Each row was made from one small tree. The marks that hang from a mark follow it in brackets, in alphabetical order. Every link used is in the known rows. Write each row's tree.
Known rows:
gepi{gutol{boto seto}}: [-26.7  -2.2  18.0  22.7 -24.2  26.9  35.7  44.7  29.2  21.6   7.5  35.6
  10.8 -12.0  10.9 -45.6  22.0   5.6   5.1  -7.8]
gepi{gutol{boto dobu regi}}: [-24.7 -22.2  27.9  23.5 -26.0   6.8  37.9  75.7  51.6  29.2  16.6  -1.7
  21.7  -9.4  -6.9 -53.1  13.1  10.5  20.7 -14.9]
gepi{gutol{boto dobu regi{famup} seto}}: [-41.9 -27.0  13.5  -3.0 -55.4  20.3  41.7  64.9  76.0  33.8  24.5  19.2
  23.1 -12.2  -7.1 -36.6  25.7   6.8   2.6 -16.9]
gepi{gutol{boto regi{famup mize} seto}}: [-36.4 -13.2 -16.7 -23.8 -35.3  -7.1  45.5  45.6  62.9  32.1  33.7  49.4
  13.6  18.0   5.0  -8.6  25.3  10.8 -24.6 -19.8]
gepi{gutol{boto dobu seto}}: [-30.9 -20.1  36.1  18.4 -46.7  45.1  38.3  52.4  40.1  22.3   2.9  23.9
  24.0 -32.9   7.6 -56.7  28.3  10.6  -3.6 -14.9]
gutol{boto dobu regi{famup} seto}: [-44.6 -42.1   3.4 -23.9 -66.3  10.1  31.9  56.2  72.0  15.4  16.2 -11.1
  33.2 -10.7  -4.3 -32.5  31.9  14.4  -1.7  -4.8]
gutol{gepi regi{famup mize} seto}: [-11.7 -36.4 -29.3 -58.5 -58.1 -21.7   9.0  14.7  59.2  11.4  21.0  10.6
  23.7   3.1 -30.5  34.2  11.6   6.4 -33.5 -21.8]
boto{gutol{gepi regi seto}}: [ -2.0 -42.1  14.0  11.2 -36.9  -5.4  -1.7  32.2  27.3   2.7 -18.3 -41.4
  30.0 -26.0 -33.1 -23.8   0.9   0.4   5.2 -12.7]
seto{gutol{boto dobu gepi regi}}: [-17.9 -53.9  24.3  19.5 -55.0  24.8  11.2  68.3  14.5   3.9  -1.7 -47.8
  35.0 -27.0 -23.8 -17.9   3.5   3.5  43.3  -1.9]
gutol{boto seto}: [-26.2 -13.3   9.9   3.5 -32.7  14.5  25.5  34.3  18.2   3.5  -4.6   5.3
  18.4 -11.3  16.4 -41.7  25.8  12.3  -1.4   7.2]
dobu{gutol}: [ 12.7  -7.7  -4.6   7.9  -6.3  29.5  17.0   3.3 -13.1  11.4  11.3   4.0
  10.6  -2.9  -3.2  14.8 -11.8 -15.3  18.0  -5.4]
seto{gutol{boto}}: [-19.1 -11.9   5.3  22.7 -12.9  30.1   8.9  23.1 -29.4  -0.3  -2.1  -6.6
   7.6  -5.5  13.4  -7.2   5.6  -2.1  29.9  15.7]
gepi{gutol{dobu regi}}: [ -5.7 -17.1  21.4  12.2 -22.8   9.2  28.9  45.8  46.3  27.6  11.0  -1.3
  15.9 -23.5 -15.2 -22.4  -0.5   0.0  23.1 -23.2]
regi{mize}: [  2.6   2.7 -18.0 -36.8  -2.2 -11.5  10.6 -14.8  -4.5  -2.5  11.5  24.1
  -0.4   8.8   6.9  23.4   5.8   6.7 -42.7 -11.3]
gutol{regi{famup}}: [-13.8  -8.1 -24.5 -20.9  -7.1 -28.4  -0.7  11.8  41.2  15.2  19.9  -4.2
   0.9  22.1 -13.3  20.9  -2.5  -3.7   3.8  -1.2]
boto{gutol{dobu regi}}: [ -4.4 -34.8  20.6  10.1 -17.1  -1.8   4.3  26.3  16.2   0.7 -12.6 -47.1
  20.6 -21.3 -19.0 -28.0  -1.8   0.2   0.2 -11.8]
regi{famup mize}: [-10.6   0.4 -37.3 -58.1  -6.8 -12.3   1.4 -30.4  10.1   3.8  28.5  44.5
 -10.2  33.9  -0.2  53.3  10.8   0.0 -67.8 -13.8]
regi{gutol{seto} mize}: [ 12.3   3.8  -8.1 -37.1  -1.4 -10.2  22.0 -42.1 -17.8  -8.2 -16.2  29.6
  -9.7 -23.2  25.0  15.2  27.2  13.2 -31.2 -10.9]

Which tree is each row?
[ -6.1 -43.7  -6.4 -15.5 -55.9  10.5  41.2  63.1  31.6  18.1  20.0  -1.3
  46.7  -5.0 -17.0  -9.2   8.4   3.4   5.7 -17.3]
dobu{gutol{boto gepi regi{mize} seto}}
[ -3.7 -35.0  12.1   1.6 -36.3  25.0  14.7  24.4  -0.1   3.1  -6.2 -39.3
  23.9 -40.4  -8.3  10.0  -6.3  -7.9  51.1   0.1]
seto{gutol{dobu regi}}
[-18.3 -28.7  19.0 -12.0 -46.1  21.0   1.1   4.8  28.7   1.8  -8.3   6.0
   3.2 -15.2  -7.8 -19.8  40.9  18.3 -26.9  -9.2]
regi{famup gutol{boto dobu gepi seto}}
[-11.1 -42.8 -16.7 -34.3 -42.1 -16.8  -1.0  10.3  34.3   7.4   7.6  -6.0
  19.7   1.2 -34.2  17.7   8.8   2.0 -50.4 -21.0]
boto{gutol{gepi regi{famup mize} seto}}
[ -9.7 -50.1  -2.8 -33.1 -38.9  -9.4  -8.1  15.2  34.0   5.3  11.3 -22.0
  18.9   4.0 -44.3  16.7   5.8   5.1 -60.0 -31.0]
boto{gutol{dobu gepi regi{famup mize}}}
[-11.5 -35.6  27.3   2.8 -37.5  38.6   9.3   2.0   2.1  -4.5 -24.1 -21.2
  20.2 -45.9  -4.6 -31.5  14.1   0.9 -25.1  -8.2]
boto{gutol{dobu seto}}
[-16.8  -8.7 -23.4 -38.8 -31.2  -8.2  36.5  12.1  55.6  32.0  30.9  48.7
   7.9   3.3  -3.1  22.4  13.8  -4.1 -22.4 -27.5]
gepi{gutol{regi{famup mize} seto}}
[-12.3 -21.2  -0.3 -39.0 -23.6  -5.0  -0.5 -10.6  10.4   0.5  11.2  25.2
  -8.0  19.2  -9.5  11.2  39.1  24.3 -70.7 -19.5]
regi{famup gutol{boto dobu gepi} mize}
[  0.9 -39.3  32.4  15.3 -28.5  26.3 -18.4  14.4   1.1  -3.7 -15.7 -38.9
  16.3 -22.8 -38.0 -21.0   1.2   1.3 -31.5 -18.3]
boto{gutol{dobu gepi}}
[-15.7 -43.3  28.8  20.9 -52.1  49.7  -1.7  45.0 -10.9  -1.0  -4.5 -26.8
  26.5 -28.6 -18.5 -13.7  10.6   3.7  17.9  -0.6]
seto{gutol{boto dobu gepi}}
[ -8.7 -28.7  38.9   9.8 -41.7  24.5  11.2  21.5  12.5  -2.4 -25.0 -15.4
  16.7 -38.7  -3.4 -48.6  35.9  23.4   0.2  -7.5]
regi{gutol{boto dobu gepi seto}}
[-29.5 -51.9   7.0   1.1 -59.6  25.1  -0.3  56.5  26.2  12.2  16.9 -32.3
  27.9  -6.6 -29.8   6.3   8.1  -0.4  22.8  -3.0]
seto{gutol{boto dobu gepi regi{famup}}}
[ -9.7 -10.2   6.5   9.4 -24.9   0.9  35.0  36.5  50.1  26.2   7.7  12.6
  19.7 -24.6  -2.6 -20.5   1.9  -2.7  32.4 -14.2]
gepi{gutol{regi seto}}
[-21.9 -41.8  12.5   8.0 -53.9 -13.8  18.4  78.9  57.3  10.7   0.7 -27.1
  39.7 -11.0 -20.1 -46.3  15.8  16.7  23.3  -4.8]
gutol{boto gepi regi seto}
[-12.8 -21.1 -33.9 -28.2 -18.8  -4.6  36.4  35.8  23.2  25.3  44.3  20.8
  17.4  40.2  -1.1  22.1   5.5  -2.1 -13.6 -10.7]
dobu{gutol{boto regi{famup mize}}}
